Each row comes from the steps of one walk. Every step used is in the known rows, and no mark comes twice. Write the walk behind each row, first mark first.
In the rows, zero is written as 128.
Known rows
dige, mevu, zotegop, revod, lopak: [ 80 101 131 141  90 159 178 197 134  90  99 210  66 113 137  99 132 141
 172 115  78 142 140 116  86 132 156 100 143]
rafef, lopak, revod: [164 145 137 173 145  85 140  95 114 106 147 117 142  91 148  98  80 124
 170 156 172 145 120 108 114 116 123 119 149]
zotegop, revod, lopak: [ 99 126 168 119  85 161 162 133 123 115 120 163  67 110 149  92 161 134
 127 138  96 141 170 110  90 133 142 128 136]
milom, rafef: [128 153 132  97 161 127 128 131 138 124 129 131 121 137 148 125 162 110
 100 106 125 112 120 132 111 139 126 134  95]
rafef, dige, mevu, zotegop: [ 94 116  78 145 102 159 149 182 106 102  95 188 160 164 136 107 114 117
 134  98  97 136  73 171 112 149 159  92 119]
milom, dade, zotegop, disa: [159  51 110 163 111 147 114 107  97 119 153 106 147 153 105 193 106 161
 162 121 112  85  94  99 136 154 103 102 170]
dige, mevu, zotegop, disa: [122  68  90 167 131 156 170 197 128  80 127 201 150 137 132 135  96 125
 180  89 132 122  71 131 105 149 139  76 140]
rafef, dige: [114 144 110 125 100 161 133 116  98 130 117 143 161 161 145  99 145 110
  89 121 120 135 100 162 118 145 154 123 110]
lopak, revod, milom, dade, zotegop, disa: [149 106 140 215 129  76 131 102 121 130 164 113 177 128 108 196  80 174
 187 161 168 100 121  86 127 133  86 105 158]
rafef, milom, dade, zotegop: [150  81 133 140 139 115 108  50 107 127 132  71 121 163 136 192 113 138
 110 106  98  91  79  99 160 160 104 118 142]
mevu, milom: [168 125 130  95 145 134 139 145  96 138 134 132 111 125 148  85 146 142
  72  97 129 143  97 121 101 157 152 135 124]
dige, mevu: [137 112  68 114 155 144 198 150 109 128 128 136 124 115 123  98 123 103
 113 101 110 137  93 144 143 147 134 100 142]
lopak, revod, milom, rafef, dige, mevu: [ 87 220 114 154 177  65 137 156 169 137 130 159 203 145 134  92 141 104
 142 144 168 117 130 158 104  95 126 126  96]
rafef, dige, mevu: [111 134  61 120 126 156 161 146 110 132 118 152 168 153 126  79 137  92
 109 109 110 128  86 171 130 137 150 106 128]
lopak, revod, milom, dade: [141 151 160 182 135  53 171  98 109 133 149 118 159 108 139 188  88 152
 130 163 169 146 125 105 123 138 111 122 153]
milom, dade: [150  96 129 125 116 124 155 106  89 121 138 111 128 134 133 186 112 138
 109 119 114 132 100 123 133 153 122 122 159]
revod, milom, dade: [140 135 144 146 139  88 172 105  88 143 136 115 141 143 141 187 128 142
 115 124 142 140 122 123 152 141 137 128 144]
lopak, revod: [144 138 134 153 128 114 169 106 116 118 141 131 136  84 141 113  87 122
 112 150 148 151 112 112 104 152 107 110 125]
disa, zotegop, revod, milom, rafef: [110 183 204 104 147 118 158 171 182 135 129 131 133 107 177  88 211 122
 142 130 120 140 168 145 121 132 157 177  65]
dade, zotegop, revod, lopak: [107 113 138 125  82 175 136 119 116 131 113 133  51 118 118  91 163 157
 140 137  64 119 167  93 111 139 129 118 132]
disa, zotegop: [165 118 146 122 135 134 172 137 136 114 136 118 153 116 161  89 139 122
 132 123 131 151 116 136 131 170 135 143 111]
rafef, milom, dade, zotegop, disa: [154  54 139 170 143 126  96  67 133 111 152  96 153 175 139 204 105 137
 152 105 130  64  75  93 142 149  95 106 153]
dige, rafef: [149 115 120 124 141 177 167 135 129 141  99 106 132 117 138 136 139 118
  88 102 151 121  80  91 148 183 151 145 118]
dade, zotegop: [149 105  87 125 125 161 141 107  85 148 120  97 102 130 112 113 131 142
 108 114  86 119 103 116 157 167 120 110 118]
rafef, dige, mevu, milom, dade: [144 111  88 106 129 115 123 160  95 134 132 139 163 169 123 122 131 148
 101  96 109 113  76 159 103 129 157 133 168]
dige, rafef, lopak: [173 119 126 139 157 149 139 118 127 127 107  91 136 124 138 115 133 114
 148 104 171 115  87  86 160 142 166 157 139]
dade, zotegop, revod: [121 105 119 107  82 199 152 125  90 148 113 109  66  92 117 106 157 143
 104 125  43 132 118 122 139 164 144 115 111]
zotegop, dade, milom, rafef, dige, mevu: [ 79 138  79  76 104 149  97 151 178 142 125 135 137 149  77 105 155  87
  98 121 107 122 187 196 133  70  94 141 130]
dade, milom, rafef, dige, mevu, zotegop: [ 98 145  98 120  94 114 102 184 164 120 113 184 167 163 126 126 161 109
 144 103 108 102 127 184 109 116 104  99 124]
lopak, revod, zotegop: [124 149 124 153 133 125 158 100  97 136 131 151 128  73 126 147  62 129
 114 188 161 162 111 101 138 149 134  79 120]

Which walk is each row?
[143 100 164 138 146 103 136  60 119 111 138 100 136 153 167 195 114 114
  96 106 134 113  81 113 138 153 115 124 143] => rafef, milom, dade
[148 151 126 173 154  95 128  87  96 123 136 137 136  88 132 128  55 125
 176 189 182 155 123  98 154 107 146  89 145] => rafef, lopak, revod, zotegop
[ 68 129 141 103  54 160  50 157 166 117 102 169 124 170 104 147 140 121
 101 122 107 138 184 181 105  95 106 146  99] => mevu, zotegop, dade, milom, rafef, dige
[135 119 178 106  91 172 184 154 139 117 131 125 114  78 166  75 164 126
 127 135  90 163 132 142 117 164 156 149 104] => disa, zotegop, revod
[ 95 173 146 105 133 144 129 143 132 164 114 110  82 123 130 113 206 140
 120 121  73 109 158 127 144 130 142 141  74] => dade, zotegop, revod, milom, rafef
[149 157 134 119 178 101  97 118 139 111 129 114 130 148 149 111 153 103
 161 108 150 106 131 129 130 102 139 146 119] => milom, rafef, lopak
[ 78  87  77 118  48 173 119 175 134 124 103 176 127 148  85 118 100 115
 116 118  92 160 151 192 133 104 115 104 143] => rafef, dige, mevu, zotegop, dade, milom
[ 96 164  79  99 158 137 121 162 152 124 115 153 169 171 129  92 167  90
 119 103 115  98 104 174 113 118 141 126 106] => milom, rafef, dige, mevu
[174 138 143 176 156 113 140 110 146 118 121  96 153  90 137 116  90 126
 159 143 202 123  94  67 138 141 140 148 145] => dige, rafef, lopak, revod
[147  88 147  99  82 148 145 131 165 136 147 102 120  97 114 102 131 121
 111 144 124 176 198 156 150 126  88 162 136] => disa, zotegop, dade, milom
[110  90 183 145  98 129 106  65 136 115 125 106  69 148 139 170 142 156
 142 128  75  86 144  72 120 135 110 129 159] => rafef, milom, dade, zotegop, revod, lopak
[ 63 152 112  79  83 165  53 114 143 165 116 151 122 152  83 157 138 101
  87 165 130 143 200 175 161  79 119 132 103] => revod, zotegop, dade, milom, rafef, dige
[ 89 132 118  71 113 151  87 116 147 163 126 137  79 111  82 172 125 109
  90 161 132 150 204 143 172  89 103 124 116] => revod, zotegop, dade, milom, rafef
[175 178 165 131 196  48  73 140 150 105 150 119 134 116 155  77 123 142
 156 132 185 112 128 100  68  94 130 162 129] => mevu, milom, rafef, lopak, revod
[162 174 158 195 180  78 154 114 150 137 120  96 172 101 147 121 104 127
 171 146 230 130 114  70 153 121 151 155 130] => dige, rafef, lopak, revod, milom
[154  95  61 111 122 129  94 153  79 149 123 109 148 182  88 117 130 172
 115  98  76  90  73 140 122 138 147 123 171] => rafef, dige, mevu, milom, dade, zotegop
[129  83 130 118  67 175 137 111  77 141 127  89  75 105 109 174 136 164
 120 133  35 121 114 117 142 165 131 117 151] => milom, dade, zotegop, revod
[168 168 123 127 216  47 101 169 161 109 149 126 143 107 130  61 111 132
 174 118 172 107 113 114  86  82 128 144 148] => dige, mevu, milom, rafef, lopak, revod
[145 148  99  71 202 108 132 189 146 135 129 143 118 135 128  78 170 125
 101  74 121 107  98 136  98 125 140 140 121] => dige, mevu, milom, rafef
[106 122 131  73 106 141 101 125 167 142 136 116  87 118  95 140 150 107
  83 126 117 138 205 156 135  99  76 150 120] => zotegop, dade, milom, rafef
[112 129 122 151 137 136 108  89 106 120 128 128  95  84  92 134  26 130
 155 199 171 185 164 106 160  77 149 123 140] => rafef, lopak, revod, zotegop, dade
[128  97 139 100 118 174 148 143 142 115 131 108 115 118 121  91 113 124
 110 135 121 178 161 145 137 138 134 174 105] => disa, zotegop, dade
[147  76  95 153 122 170 128 121 107 126 144 124 136 142 112 126 124 136
 150 114 116  94 100 111 135 152 113  98 129] => dade, zotegop, disa
[111 194 178 121 159 101 124 140 146 131 123 127 107 121 163 105 196 112
 170 121 132 125 167 134 135  88 169 162  97] => zotegop, revod, milom, rafef, lopak
[134 153 150 185 184  87  74 115 156  95 156 164 173 110 136 149  78 118
 227 179 223  98 133  94 118  77 130 103 131] => milom, rafef, lopak, revod, zotegop, disa
[107 144 154  85  84 141  70 144 205 132 134 122 163 153 115  91 173 105
 116 145 130 137 210 191 118  93  94 189  98] => disa, zotegop, dade, milom, rafef, dige
[146 117 110 150 131 104 143  99  77 159 130  85 126 152 109 187 130 164
 129 127 105 118 120 111 175 146 119 120 143] => revod, milom, dade, zotegop
[108  75 131 117  50 167 127 146 125 121 116 152  77 114 102 153 101 137
 100 123 105 180 172 154 134 127  97 120 133] => mevu, zotegop, dade, milom
[175 100 144 104 130 109 129 129  82 129 142 114 118 137 140 157 128 167
  85 103 121 132  92 113 105 156 142 141 162] => mevu, milom, dade
[138 195 145 136 201  65 115 125 140 132 131 117 142 157 156 112 169 106
 170 110 174 116 152 129 146  84 150 152 106] => revod, milom, rafef, lopak
[154  82 100 133 109 138 128  88  74 141 130  81 111 142 104 181 114 160
 120 120  78 108  97 113 153 162 111 113 159] => milom, dade, zotegop
[ 81 151  94 122 133 143 112 191 145 100  96 191 165 179 135 115 144 109
 140  92 105 105  89 171  94 127 153 113  95] => milom, rafef, dige, mevu, zotegop
[126 179 140  83 148 129  68 162 136 134 124 149 150 183 153  79 187 123
  73  98 131 104 109 154  72 124 155 164  91] => mevu, milom, rafef, dige
[ 73 171 191 126 116 137 138 187 143 119  97 181  95 122 164 141 183 136
 132 109 100 140 141 136 101 136 166 136  66] => mevu, zotegop, revod, milom, rafef
[168 167 158 152 138  37  93 100 175 121 163 109 154  89 140 120 125 113
 181 159 179 109 175 122 114  84  63 127 156] => dade, milom, rafef, lopak, revod
[ 90 125 120 133 117 163 134 102 105 132 124 144  92  76  89 148  40 131
  97 196 151 190 154 115 147 117 136 112 120] => lopak, revod, zotegop, dade
[124  92 117  92  72 160 141 107 128 153 135 114  87 102  94 129 120 116
  77 137 114 171 189 156 154 116  86 135 145] => zotegop, dade, milom
[171 136 132 207 146  40 115  79  94 137 146  72 152 126 112 168  77 175
 204 168 156 119 135  85 161 103 110 127 174] => rafef, lopak, revod, milom, dade, zotegop
[139 119 158 131 173 156 150  92 161 130 107  98 140 136 168 144 143  95
  76  87 173 102  58  82 156 177 143 145  95] => dige, rafef, milom
[ 91 151 140 106 109 117  93 103 163 151 140 139 100  76  80 169  81 121
 104 202 157 157 211 128 141  86  77 116 122] => lopak, revod, zotegop, dade, milom, rafef
